Each row was made from one small tree. The marks that hang from a mark follow it in brackets, in the order of their numbers. Every link used is in the known rows. Write each row's tree.
Known rows:
K118[K791[K301] K933[K559]]:  2.05  0.71 -0.19 -0.59 -3.84 -0.57 -1.18 -0.69 -0.83  0.43  4.35 -0.57  0.05  1.98 -1.70 -1.58 -0.34 -0.95 -0.97  0.75 -0.77 -0.95  0.11
K118[K791]:  1.19  0.19 -0.27  0.07 -1.17 -0.23 -0.50 -0.11 -0.43  0.59  0.97  0.09 -0.33  0.38 -0.69 -0.98 -0.48  0.20 -0.46  0.20  0.00 -0.53  0.03
K88[K313[K144]]: -0.29 -1.12 -0.02 -0.78 -1.00  0.39 -2.54  0.42 -0.67 -0.68  0.30 -0.13  0.37 -0.42 -0.31 -0.07 -0.35  0.55 -0.52  0.83 -0.22 -1.07 -0.17
K313[K791]:  0.07  0.21  0.04  0.06 -0.13 -0.49 -0.19  0.50 -1.07  0.45  0.65  0.18 -0.23  0.12 -0.18  0.18  0.00  0.03 -0.39  0.70  0.79  1.07  0.41
K791[K301 K313[K88]]: -0.05  0.30 -0.49 -0.76  0.21  0.59 -4.17  0.33 -1.52 -2.34  1.34  0.88  0.11  1.34 -0.54 -0.15 -0.03  0.39 -1.23  0.73  0.82 -0.77  0.11
K791[K301 K313]: -0.20 -0.09 -0.36 -0.47  0.45  0.72 -2.12 -0.27 -1.10 -1.80  0.83  0.91  0.04  1.44 -0.64  0.00 -0.27  0.31 -0.95  1.24 -0.19 -0.25  0.36
K88[K313]: -0.47 -0.64  0.09 -0.29 -1.25  0.26 -1.26  0.23  0.06 -0.03  0.59 -0.09  0.59 -0.37  0.02 -0.56 -0.31  0.49  0.19  0.39 -0.57 -0.08  0.03
K118[K791 K933[K559]]:  2.22  0.69  0.05 -0.41 -3.90 -0.80  0.72 -0.15 -0.57  1.55  3.84 -0.32  0.10  1.27 -1.34 -2.08 -0.15 -1.06 -0.40 -0.10 -0.63 -1.24 -0.14
K966[K144[K444]]: -0.93  0.62  0.38 -0.85  0.94  0.86  1.93 -0.36 -0.19  0.10 -0.52  0.71 -0.75 -0.76 -0.45 -0.42  1.75  0.26  0.38  1.70  0.94  0.56  0.31
K313[K144 K791]:  0.25 -0.12 -0.04 -0.54  0.21 -0.42 -1.60  0.78 -1.88 -0.03  0.64  0.02 -0.35  0.16 -0.52  0.62 -0.09  0.17 -1.03  0.99  1.11  0.09  0.21
K118[K933[K559]]:  1.02  0.46  0.22 -0.50 -2.81 -0.55  1.12 -0.16 -0.16  0.93  2.88 -0.42  0.48  0.94 -0.54 -1.02  0.31 -1.27  0.02 -0.17 -0.66 -0.60 -0.17
K88[K313[K109[K436]]]: -0.52 -0.99  0.02  0.32 -1.61  0.45  1.41  0.98 -0.56 -1.55  0.15  0.33  0.76 -0.20 -0.37  0.30 -0.28 -0.36 -1.30  1.27 -0.25  0.56  0.93
K791[K301 K313[K144]]:  0.00 -0.52 -0.42 -1.03  0.74  0.84 -3.49  0.03 -1.96 -2.31  0.64  0.81 -0.13  1.35 -0.83  0.40 -0.17  0.33 -1.56  1.73  0.18 -1.26  0.12
K118[K791[K301 K313]]:  1.06  0.10 -0.55 -0.44 -0.72  0.50 -2.47 -0.21 -1.46 -1.16  1.89  1.04 -0.29  1.68 -1.35 -0.94 -0.70  0.41 -1.36  1.58 -0.14 -0.77  0.39
K313[K109 K144[K444] K791]: -0.57 -0.49  0.21 -0.70  0.43  0.36  0.89  1.11 -3.00 -0.23 -0.09  0.70 -0.83 -0.20 -0.98  0.47  0.78  0.33 -1.01  1.85  2.21  0.38  0.56
K88[K313[K791[K301]]]: -0.48 -0.40 -0.23 -0.43 -1.34 -0.12 -3.25  0.22 -1.19 -0.68  1.70 -0.04  0.22  0.64 -0.58  0.09 -0.63  0.69 -0.82  1.84  0.03  1.22  0.55
K88[K313[K144[K444] K791[K301]]]: -0.91 -0.98  0.02 -1.33 -0.79  0.74 -3.29  0.45 -2.24 -1.43  1.15  0.27 -0.61 -0.01 -1.14  0.01  0.28  1.00 -0.90  2.88  1.18  0.60  0.06
K118[K791[K313[K88]] K933]:  2.37  0.82 -0.34 -0.63 -2.65 -0.37 -2.57  1.09 -1.98 -0.09  3.08  0.92  0.02  1.42 -1.14 -1.98  0.00  0.34 -1.27 -0.18  0.71 -1.92 -0.15
K118[K933]:  1.13  0.31  0.17 -0.14 -1.72 -0.56  0.35  0.21 -0.31  0.67  1.16 -0.24  0.12  0.64 -0.35 -0.39  0.29 -0.22 -0.14 -0.57 -0.39 -0.30 -0.23
K118[K791[K301 K313[K88]] K933]:  2.27  0.69 -0.62 -0.87 -2.63 -0.09 -4.36  0.45 -2.29 -1.17  3.49  0.62 -0.10  2.18 -1.48 -1.54 -0.22  0.39 -1.84  0.65  0.43 -1.73 -0.01
K791[K301 K313[K88 K144]]:  0.04 -0.09 -0.46 -1.35  0.52  0.77 -5.53  0.49 -2.36 -2.88  1.20  0.73 -0.06  1.34 -0.92  0.29 -0.01  0.40 -1.83  1.26  1.14 -1.80 -0.02
K791[K313[K109]]: -0.27 -0.22 -0.06 -0.14  0.26  0.60  0.66  0.82 -1.74 -0.75 -0.01  1.33  0.28  0.81 -0.31 -0.06  0.10  0.11 -0.83  0.88  0.42 -0.57  0.76
K109[K436]:  0.18 -0.25 -0.03  0.32 -0.30  0.14  1.63  0.38  0.26 -1.36 -0.04  0.18  0.06 -0.06 -0.12  0.53  0.03 -0.80 -1.00  0.67 -0.13  0.64  0.37
K966[K144]: -0.27  0.70  0.13 -0.38  0.49  0.25  0.67 -0.45  0.12  0.30 -0.21  0.25 -0.09 -0.16 -0.14  0.11  0.91 -0.01  0.06  1.04  0.18  0.19  0.54

Which tree is each row?
-0.27 -1.42  0.02 -0.28 -1.40  0.64  0.02  1.20 -1.35 -2.07 -0.05  0.23  0.60 -0.28 -0.68  0.77 -0.24 -0.27 -1.93  1.75  0.05 -0.43  0.68 -> K88[K313[K109[K436] K144]]
-0.23 -0.48 -0.08  0.28 -0.01  0.65  2.44  1.10 -1.46 -2.04 -0.08  1.47  0.36  0.69 -0.66  0.48 -0.01 -0.67 -1.80  1.35  0.25  0.07  1.07 -> K791[K313[K109[K436]]]
-0.48 -0.76 -0.22  0.17 -1.79  0.17 -0.66  0.91 -1.85 -2.11  1.32  0.36  0.46  0.66 -0.96  0.97 -0.53 -0.12 -2.12  2.62  0.35  1.82  1.51 -> K88[K313[K109[K436] K791[K301]]]
 0.11  0.69 -0.38 -0.44 -0.34 -0.41 -4.13  0.31 -1.71 -1.27  1.72 -0.11 -0.20  0.84 -0.62  0.55 -0.07  0.21 -1.36  0.83  1.53  0.81  0.36 -> K313[K88 K791[K301]]
-0.54 -0.28 -0.08 -1.12  0.53  0.53 -2.02  0.25 -2.48 -1.42  0.68  0.20 -1.18  0.37 -1.16  0.48  0.58  0.49 -1.13  2.26  1.70  0.73  0.17 -> K313[K144[K444] K791[K301]]
 2.06  0.59 -0.38 -0.82 -3.50 -0.13 -1.31 -0.37 -1.64 -0.18  4.66  0.61  0.23  2.64 -1.88 -1.93 -0.30 -0.77 -1.37  1.23 -0.80 -1.55  0.22 -> K118[K791[K301 K313] K933[K559]]
 0.39  0.14 -0.14 -0.74 -0.11 -0.49 -3.69  1.21 -2.27 -0.61  1.05 -0.12 -0.21  0.00 -0.42  0.57  0.13  0.14 -1.38  0.56  2.06 -0.43  0.02 -> K313[K88 K144 K791]
-0.74 -0.42 -0.04 -0.96  0.50  0.51 -0.99  0.47 -3.38 -1.33  0.30  0.42 -1.03  0.48 -1.26  0.93  0.61  0.44 -1.47  2.69  2.12  0.62  0.64 -> K313[K109 K144[K444] K791[K301]]
-0.63 -0.68 -0.13 -1.47  1.13  1.48 -1.99  0.12 -2.23 -2.48  0.30  1.25 -0.84  0.82 -1.28 -0.11  0.60  0.58 -1.19  2.28  0.93 -0.85 -0.13 -> K791[K301 K313[K144[K444]]]
-0.86 -0.87  0.24 -1.09 -0.73  0.46 -1.59  1.01 -2.00 -0.40  0.73  0.46 -0.45 -0.76 -0.93 -0.44  0.46  0.97 -0.47  2.15  1.35  0.42 -0.04 -> K88[K313[K144[K444] K791]]
 0.09  0.02 -0.15  0.24 -0.67  0.12  0.60  1.24 -1.10 -2.00  0.18  0.23  0.33 -0.07 -0.27  0.83  0.23 -0.77 -1.71  0.39  1.19  0.12  0.75 -> K313[K88 K109[K436]]
 0.14 -0.22 -0.06 -0.65 -0.12  0.13 -2.40  1.14 -2.16 -1.22  0.17 -0.08  0.11  0.09 -0.29  0.73  0.23 -0.04 -1.50  0.19  1.72 -1.63  0.14 -> K313[K88 K109 K144]
-0.47 -0.93 -0.21 -0.75 -1.21  0.22 -3.61  0.73 -2.94 -1.32  1.26  0.06  0.25  0.78 -1.07  0.94 -0.55  0.71 -1.71  2.23  0.79  0.24  0.87 -> K88[K313[K109 K144 K791[K301]]]
-1.04 -1.52  0.22 -0.64 -1.02  1.27  1.47  1.26 -1.76 -2.28 -0.39  0.66 -0.02 -0.85 -1.11  0.29  0.55  0.02 -1.54  2.35  0.84 -0.06  0.42 -> K88[K313[K109[K436] K144[K444]]]
-0.55 -0.92  0.20 -0.44  0.22  1.01  2.80  0.97 -1.84 -2.21 -1.00  0.64 -0.66 -0.55 -0.89  0.73  0.85 -0.53 -1.63  1.92  1.38  0.00  0.49 -> K313[K109[K436] K144[K444]]
-0.74 -0.77  0.21 -0.75  0.57  0.82  0.96  0.63 -2.03 -0.81 -0.85  0.58 -0.64 -0.28 -0.79  0.28  0.78  0.16 -0.69  1.42  1.49 -0.69  0.05 -> K313[K109 K144[K444]]
-0.44 -0.95  0.06 -0.55 -1.25 -0.02 -1.87  1.31 -2.69 -0.39  0.76  0.25  0.32 -0.15 -0.59  0.48 -0.38  0.63 -1.24  1.60  1.09  0.02  0.76 -> K88[K313[K109 K144 K791]]
 0.02  0.39 -0.14 -0.12 -0.45 -0.49 -1.33  1.26 -2.30 -0.26  0.94  0.20  0.16  0.26 -0.29  0.49  0.18 -0.06 -1.17  0.41  2.15  0.50  0.73 -> K313[K88 K109 K791]
-0.12 -0.13 -0.54 -0.21 -0.21  0.77 -1.45  0.90 -2.21 -3.78  1.01  1.11  0.35  1.39 -1.04  0.82  0.08 -0.56 -2.67  1.66  1.11 -0.23  1.06 -> K791[K301 K313[K88 K109[K436]]]
-0.32  0.07 -0.20 -1.36  0.32  0.39 -4.02  0.58 -2.84 -1.94  1.27  0.22 -1.05  0.28 -1.21  0.43  0.78  0.60 -1.53  1.85  2.70  0.24 -0.06 -> K313[K88 K144[K444] K791[K301]]
-0.02 -0.81 -0.17 -0.21  0.29  0.86  1.00  1.36 -2.35 -2.52 -0.24  1.28  0.17  0.74 -0.78  0.85  0.03 -0.58 -2.47  1.84  0.56 -0.89  0.80 -> K791[K313[K109[K436] K144]]
 1.92  0.21 -0.34 -0.37 -2.37  0.05 -1.22  0.38 -2.79 -0.68  2.70  0.97 -0.06  2.59 -1.64 -1.04 -0.44  0.28 -1.93  1.37 -0.12 -1.25  0.65 -> K118[K791[K301 K313[K109]] K933]
-0.38 -0.54  0.07 -0.70 -0.04  0.91  0.45  1.47 -2.29 -2.83 -0.47  0.63 -0.48 -0.48 -0.95  0.65  1.01 -0.49 -1.91  1.40  2.39 -0.60  0.15 -> K313[K88 K109[K436] K144[K444]]
 2.06  0.53 -0.15 -0.66 -3.41 -0.35  0.38  0.29 -1.32  0.89  4.22  0.89  0.37  1.70 -1.61 -2.44 -0.08 -0.82 -0.87  0.65 -0.71 -1.74  0.17 -> K118[K791[K313] K933[K559]]
-0.14 -0.15 -0.38 -1.19  0.36  0.85 -4.60  0.93 -3.29 -3.06  0.86  0.91  0.18  1.54 -1.10  0.85 -0.09  0.30 -2.33  1.35  1.51 -1.92  0.43 -> K791[K301 K313[K88 K109 K144]]
 0.08 -0.48 -0.20 -0.14 -0.18  0.08 -0.60  0.81 -2.80 -2.56  0.58  0.10 -0.25  0.99 -1.17  2.03 -0.19 -0.66 -3.07  2.65  1.23  0.97  1.32 -> K313[K109[K436] K144 K791[K301]]
 2.24  0.41 -0.40 -0.31 -2.74 -0.57 -1.95 -0.46 -0.94  0.02  2.72 -0.30 -0.37  1.82 -1.30 -0.98 -0.44  0.12 -1.16  0.44 -0.62 -0.65 -0.07 -> K118[K791[K301] K933]
 1.23  0.52 -0.46 -0.47 -0.94  0.16 -2.95  0.78 -1.66 -0.65  1.88  1.13 -0.02  0.72 -0.82 -1.63 -0.30  0.46 -1.19  0.38  1.00 -1.62  0.08 -> K118[K791[K313[K88]]]
-0.27 -0.76 -0.25 -0.92 -1.05  0.13 -4.57  0.36 -2.03 -1.23  1.52 -0.18  0.08  0.54 -0.88  0.56 -0.51  0.78 -1.36  2.08  0.40  0.21  0.36 -> K88[K313[K144 K791[K301]]]
-0.65 -0.46 -0.08 -1.45  0.67  1.23 -1.42  1.54 -3.32 -2.11  0.05  1.55 -0.36  0.14 -0.85 -0.08  1.08  0.40 -1.37  1.37  2.46 -1.69  0.02 -> K791[K313[K88 K109 K144[K444]]]
-0.43 -0.22 -0.35 -0.31  0.37  0.83 -1.00  0.18 -2.02 -1.77  0.53  1.14  0.17  1.59 -0.80  0.42 -0.20  0.21 -1.32  1.45  0.26 -0.33  0.74 -> K791[K301 K313[K109]]
-1.04 -1.15  0.21 -0.94 -0.88  0.64 -0.52  1.37 -2.97 -0.51  0.52  0.73 -0.32 -0.62 -1.02  0.01  0.52  0.84 -0.74  2.39  1.73  0.38  0.58 -> K88[K313[K109 K144[K444] K791]]
 0.15  0.22 -0.41  0.10 -0.73 -0.22 -1.44  0.96 -2.44 -2.82  1.21  0.20 -0.07  0.90 -0.82  1.46  0.01 -0.61 -2.67  1.71  1.75  1.37  1.24 -> K313[K88 K109[K436] K791[K301]]
 1.42  0.09 -0.77 -1.27 -0.64  0.57 -6.13  0.32 -2.72 -2.41  2.23  0.80 -0.38  1.70 -1.61 -0.70 -0.51  0.56 -2.38  1.38  1.20 -2.34 -0.07 -> K118[K791[K301 K313[K88 K144]]]
